Each row was made from one small tree. The marks that hang from a mark follow it in brackets, in the order of their numbers. Every link used is in the known rows. Write each row's tree.
Known rows
k_702{k_263 k_768{k_56 k_359{k_253}}}: [-4.39 -1.34  1.56 -1.46  4.87 -1.93  1.91 -2.14  2.22 -0.78  0.97 -0.67
  1.12 -0.53 -1.74  0.52  3.68]
k_263{k_702{k_768{k_56 k_359}}}: [-1.95  0.23  1.36 -1.01  4.96 -0.95  0.63 -3.51  1.90  0.06  0.22 -1.85
 -0.39 -0.38 -1.37 -0.32  2.04]
k_56{k_253{k_702}}: [ 0.55 -0.93 -0.21 -0.95  2.29  0.00  2.00  0.83  1.35 -0.47  1.65  0.83
 -1.40 -0.40 -1.47 -1.76  1.84]
k_702{k_263 k_768{k_56{k_253}}}: [-2.37 -1.43  0.20 -0.89  3.99 -0.46  3.21 -0.54  1.18 -1.33 -0.10  0.41
  0.14 -1.00 -2.05 -0.41  3.54]
k_56{k_253{k_359} k_768{k_702{k_263}}}: [ 0.37 -0.93  0.61  0.51  1.80  0.80  4.39 -0.11  1.57 -2.63  0.32 -0.34
 -2.68 -1.65 -3.68  0.43  3.55]
k_702{k_263{k_56}}: [ 0.22 -0.34  0.58 -1.82  2.16 -0.70  3.31 -1.47  0.66  0.72  1.03 -0.38
 -0.89 -2.74 -0.58  0.51  2.07]
k_253{k_56{k_768{k_702{k_263}}} k_359}: [-0.41 -1.46  0.16  2.10  1.12  1.56  7.02 -0.40  1.18 -3.68  1.12 -1.48
 -2.40 -1.59 -4.21  0.68  2.94]
k_702{k_263}: [-0.75 -0.67  0.38 -1.21  1.93 -0.39  3.30 -0.73 -0.25  0.40  0.86 -0.51
 -0.78 -1.66 -0.83 -0.39  2.24]
k_253{k_56 k_359}: [ 0.65 -0.86  0.40  1.48  2.00  0.88  5.29 -0.92  0.43 -2.67  1.23 -0.81
 -1.96 -0.03 -2.17 -0.90  1.46]
k_359{k_253{k_56 k_702{k_768}}}: [-1.01 -2.19 -0.28  1.27  2.54  0.22  4.36  1.03  2.20 -2.78  3.16 -0.06
  1.35 -0.73 -2.62 -0.94  2.05]
k_359{k_253{k_702{k_263{k_56{k_768}}}}}: [ 0.44 -1.17 -0.17 -0.24  2.06 -0.41  3.74  0.22  2.75 -1.41  2.99 -0.34
  0.54 -2.60 -2.04  1.30  3.14]
k_56{k_768{k_359{k_253} k_702{k_263}}}: [-2.41 -0.88  2.05 -1.33  2.29 -1.06  1.89 -1.33  2.46 -0.38  1.76 -1.60
 -0.83 -1.72 -2.84  1.09  3.16]
k_56{k_253{k_359}}: [ 1.56 -0.29  0.82 -0.20  2.79  0.10  2.45 -0.70  0.77 -1.57  0.51  0.44
 -2.21  0.09 -1.37 -1.31  1.94]
k_56{k_768}: [ 1.25 -0.79  0.25  0.43  1.14  0.42  2.41 -1.07  0.56 -0.29  1.47 -0.69
 -0.36 -0.47 -2.11  0.03  0.89]
k_56{k_253{k_359} k_768}: [ 2.75 -0.74  0.00  1.08  2.06  1.10  3.15 -0.45  1.61 -2.47  0.81  0.32
 -1.63  0.04 -2.82 -0.16  2.07]
k_359{k_253{k_56}}: [-0.20 -0.79  1.49 -0.38  2.33  0.02  2.94  0.03  1.71 -1.68  2.38 -1.01
 -0.16 -0.99 -1.34 -0.69  1.76]
k_768{k_56}: [-1.84  0.01  1.85 -1.22  2.92 -1.00  1.47 -2.09  0.22  0.02  0.53 -1.11
 -1.30  0.05 -0.96 -0.51  1.53]

Which tree is each row?
[-0.10 -0.73  1.47 -0.72  2.60 -0.78  0.61 -1.65  2.49 -0.27  2.25 -0.97
  0.16  0.02 -1.96  0.52  1.70]  k_56{k_768{k_359{k_253}}}
[ 0.38 -1.30 -0.33 -1.18  3.25 -0.28  3.49 -0.64  1.63 -0.40  0.58  1.08
  0.43 -2.55 -1.55  0.13  2.61]  k_702{k_263{k_56{k_253}} k_768}
[-0.84 -1.72 -0.42 -0.81  3.50 -0.57  1.55 -0.03  2.12 -0.36  1.63  1.30
 -0.19  0.41 -2.15 -1.70  1.93]  k_56{k_253{k_702{k_768{k_359}}}}
[ 0.45 -0.13  1.84 -2.18  2.63 -0.64  0.72 -1.98  3.40  0.36  1.16 -0.27
 -2.31 -1.73 -2.49  0.75  1.73]  k_263{k_56{k_253 k_768{k_359 k_702}}}
[ 0.01 -1.80 -0.98  2.54  2.41 -0.14  4.80 -0.79  0.02 -2.31  1.64  0.48
  0.05  0.54 -2.76 -1.08  1.56]  k_253{k_359 k_702{k_768}}
[-2.26 -0.91  1.28 -1.15  1.77 -0.62  2.44 -1.77  1.54  0.33  1.08 -1.42
 -1.64 -1.42 -2.96  0.74  2.53]  k_56{k_768{k_359 k_702{k_263}}}
[-0.38 -0.08  2.64 -1.67  2.44 -1.39  0.83 -2.55  3.20  0.21  2.09 -1.36
 -1.07 -1.93 -2.23  1.47  1.65]  k_263{k_56{k_768{k_359{k_253} k_702}}}
[-2.02 -2.49 -1.06  0.81  2.74  0.18  4.29 -0.21  1.98 -1.35  2.50  0.21
  0.20  0.34 -3.05 -1.34  1.48]  k_253{k_56 k_702{k_768{k_359}}}
[-0.28  0.20  0.86 -0.66  4.62  0.04  1.31 -1.80  1.92 -1.04 -0.09 -1.00
 -0.54 -1.10 -1.47 -0.77  2.46]  k_263{k_702{k_768{k_56{k_253}}}}
[-1.75 -1.85 -0.92 -0.80  3.23 -1.21  3.67 -1.35  1.96  0.27  1.94  0.58
  0.51 -1.54 -2.06  0.20  2.38]  k_253{k_702{k_263{k_56} k_768{k_359}}}
[-0.40  0.00  0.76 -0.78  4.08 -0.59  0.85 -2.91  1.45  0.59  0.73 -1.37
 -0.07 -0.79 -1.14 -0.73  1.41]  k_263{k_702{k_768{k_359}}}
[-1.74 -2.53 -0.81  0.99  2.61  0.33  5.61  1.48  2.18 -2.96  2.88 -0.03
  1.45 -1.66 -2.71 -0.39  3.29]  k_359{k_253{k_56 k_702{k_263 k_768}}}
[-4.36 -0.82  1.71 -2.20  4.36 -2.14  1.44 -1.50  2.83 -0.59  1.90 -1.05
 -0.57 -0.24 -1.45  0.25  3.85]  k_768{k_56 k_359{k_253{k_702{k_263}}}}
[ 4.10  0.87  0.33 -1.12  3.10  1.00  1.44 -1.57  3.42 -0.58  0.91 -0.93
 -1.57 -3.02 -1.54  0.82  1.93]  k_263{k_56{k_253 k_768} k_702}
[ 1.18 -0.90 -0.29  0.47  2.63  0.24  3.38  0.25  1.21 -2.07  1.34  0.82
 -2.16  0.19 -2.02 -1.50  2.27]  k_56{k_253{k_359 k_702}}
[-1.14 -1.23  0.30 -0.70  2.38 -0.79  3.26  0.63  1.36 -0.98  2.66 -0.36
  0.26 -1.66 -1.21 -0.29  3.13]  k_359{k_253{k_702{k_263}}}
[ 3.32  0.90  0.43 -0.47  2.45  0.62  2.03 -2.52  2.34 -0.02  1.20 -1.80
 -1.01 -2.95 -1.38  1.26  1.23]  k_263{k_56{k_768} k_702}
[-2.33 -0.12  2.30 -3.72  3.26 -1.65  1.35 -1.95  2.47  1.15  0.62 -0.53
 -2.89 -2.54 -1.53  0.24  2.94]  k_768{k_359 k_702{k_263{k_56{k_253}}}}
[-0.52 -1.99 -1.12  0.81  1.64  0.98  4.26  0.09  2.74 -1.59  2.87 -0.47
 -0.88  0.10 -3.58 -0.29  1.61]  k_253{k_56{k_768{k_359}} k_702}
[-1.35 -2.38 -1.73  0.48  1.79  1.09  5.65  0.56  2.79 -1.84  2.58 -0.49
 -0.79 -1.01 -3.66  0.32  2.95]  k_253{k_56{k_768{k_359}} k_702{k_263}}
